What can hang from each mark
A: F
W: B F
S: B
B: A S W X
U: X
F: A W
X: U

Each row was made from one small tree. Brackets hold a mark, then the marks that hang from it, in alphabetical order. Every link used is in the known rows. Write each row's tree.
In the rows, zero is written as 128.
Known rows
{A {F {W {B S {X U}}}}}: [135 135 112  99 172  60 134 101 110 146  80 115 152 144 116 119 101 158
 116 178]
{A {F {W B}}}: [134 115 125 127 165  78 127 102 111 132  70 102 127 129 149 121 110 143
 130 143]
{A F}: [133 118 115 139 131 107 124 124 132 155  83 123 110 130 133 134 106 138
 111 134]
{F A {W {B S X}}}: [127 137 130  59 186  64 133 110  87 134 121 124 138 112 152 106 120 137
 153 178]
{U X}: [118 138 175 111 115 104 140 133 135 144 132 128  90 126 135 138 132 125
 145 106]
{A {F {W {B X}}}}: [133 117 116 112 170  77 124 107 114 138  71 105 146 131 139 130 106 142
 134 152]
{S {B {A F} W {X U}}}: [129 123 119  75 144 109 117 129 141 157 131 150 173 154 128 172  57 116
 156 162]
{F A {W {B S {X U}}}}: [126 145 133  61 190  50 141 105  86 132 127 129 138 132 140 101 120 135
 138 180]
{A {F {W {B S X}}}}: [136 127 110  97 168  74 126 105 111 150  74 111 152 124 128 125 101 158
 131 176]
{F {W {B A}}}: [120 123 139  99 177 104 136 104 102 118 120 108 180 124 145 105 126 122
 162 134]
{B W}: [130 131 125 131 143 120 110 133 133 110 128 133 103 128 115 166 117 106
 147 129]
{A {F {W {B {X U}}}}}: [132 126 118 114 174  64 131 102 114 136  77 110 146 152 127 125 107 141
 119 153]
{W B F}: [134 117 138  95 188 111 166  96 110 146 140 123 138 121 142 127 141 134
 116 150]
{F A}: [122 126 137 111 139 104 131 134 114 142 132 141  85 119 158 119 126 111
 128 126]
{S {B A {W F} {X U}}}: [126 123 124  64 158 116 137 117 136 153 165 152 181 145 126 168  73 112
 143 167]
{F A {W {B X}}}: [124 127 139  79 187  67 130 111  92 121 119 117 131 120 166 114 127 116
 157 148]
{W {B X} F}: [133 122 123  74 197 110 161 102 116 156 143 127 167 123 126 139 134 135
 125 164]
{W B}: [134 129 142 105 164 120 140 118 112 125 133 124 143 133 140 126 139 131
 156 137]
{S {B A}}: [126 112 141  87 116 147 130 126 128 148 149 139 176 126 167 131  88 128
 163 141]

Write each row's tree
[117 165  97  53 152 118 144 130 130 182 159 161 221 146  60 113  94 139
 124 188]  {B A S {X U}}
[137 159 121  61 173  97 148 115 113 147 147 142 182 151  92 124 123 155
 139 192]  {W {B S {X U}}}
[120 139  83  61 156 103 125 122 124 192 100 137 214 111  90 116  74 152
 133 192]  {B {A {F W}} S X}
[128 152 109  52 184  99 150 116 117 185 128 149 208 149  89 118  97 147
 142 189]  {W {B {A F} S {X U}}}
[122 147 121  65 186  84 141 103 103 135 131 123 210 138 106 103 113 141
 148 177]  {F {W {B A S {X U}}}}
[123 142  82  60 147 123 129 134 134 208 114 151 207 115  83 126  75 150
 134 190]  {B {A F} S X}
[130 115 145  81 197  92 168 100  97 157 143 133 104 115 165 118 139 121
 117 147]  {W B {F A}}
[133 139 122  76 173  87 131 104 102 121 117 112 181 120 123 116 122 154
 152 180]  {F {W {B S X}}}
[126 134 109  33 203 120 169 103 112 193 157 145 213 110 103 120 114 146
 132 195]  {W {B A S X} F}
[134 134 120  35 202  86 167 104  98 182 150 146 142 106 133 122 123 146
 119 199]  {W {B S X} {F A}}
[124 138 119  77 188 104 146 119 123 170 125 139 198 158 106 127 106 122
 148 153]  {W {B {A F} {X U}}}
[132 145 123  38 208  69 176  98  98 179 158 152 142 131 118 116 123 145
 101 200]  {W {B S {X U}} {F A}}
[127 112 120  61 153 134 127 122 137 157 157 147 181 121 140 175  73 114
 160 164]  {S {B A {W F} X}}
[118 156  90  47 187 102 146 119 133 182 164 167 192 135  50 151  83 121
 111 198]  {B A S {W F} {X U}}
[126 130 125  55 194 121 175  96 105 184 154 141 184 107 120 107 121 146
 124 181]  {W {B A S} F}
[136 112 128  68 150 106 124 122 127 142 148 145 123 119 162 179  83 119
 147 169]  {S {B {W {F A}} X}}
[114 135 103  84 164 137 110 145 143 148 144 149 185 126  88 171  93  89
 173 141]  {B A W X}
[120 133 101  88 147 105 131 115 117 182  97 131 178 109 111 100  83 151
 124 174]  {B {A {F W}} S}
[125 127 116  75 182 121 137 124 123 171 117 134 198 133 121 134 106 123
 166 150]  {W {B {A F} X}}
[127 147 114  44 177 130 144 125 115 172 150 146 218 123 102 120 112 143
 171 184]  {W {B A S X}}
[137 146 115  51 198  88 174  94 110 169 154 142 176 138  94 124 125 159
 100 202]  {W {B S {X U}} F}
[115 116 114 119 150 111 126 117 123 160  91 120 166 122 131 112  94 119
 131 127]  {B {A {F W}}}
[125 120 127 111 171  97 133 121 121 136 137 141  71 112 136 160 116  98
 116 137]  {B {W {F A}}}
[139 120 128  83 127 124 106 133 137 122 142 139 148 131 145 185  84 126
 172 162]  {S {B W X}}
[128 127 103  95 173 111 125 124 139 139 137 137 135 120  96 183 108 109
 126 157]  {B {W F} X}
[121 158  84  64 170  93 123 132 138 186 123 163 182 146  52 156  64 126
 129 194]  {B {A F} S W {X U}}
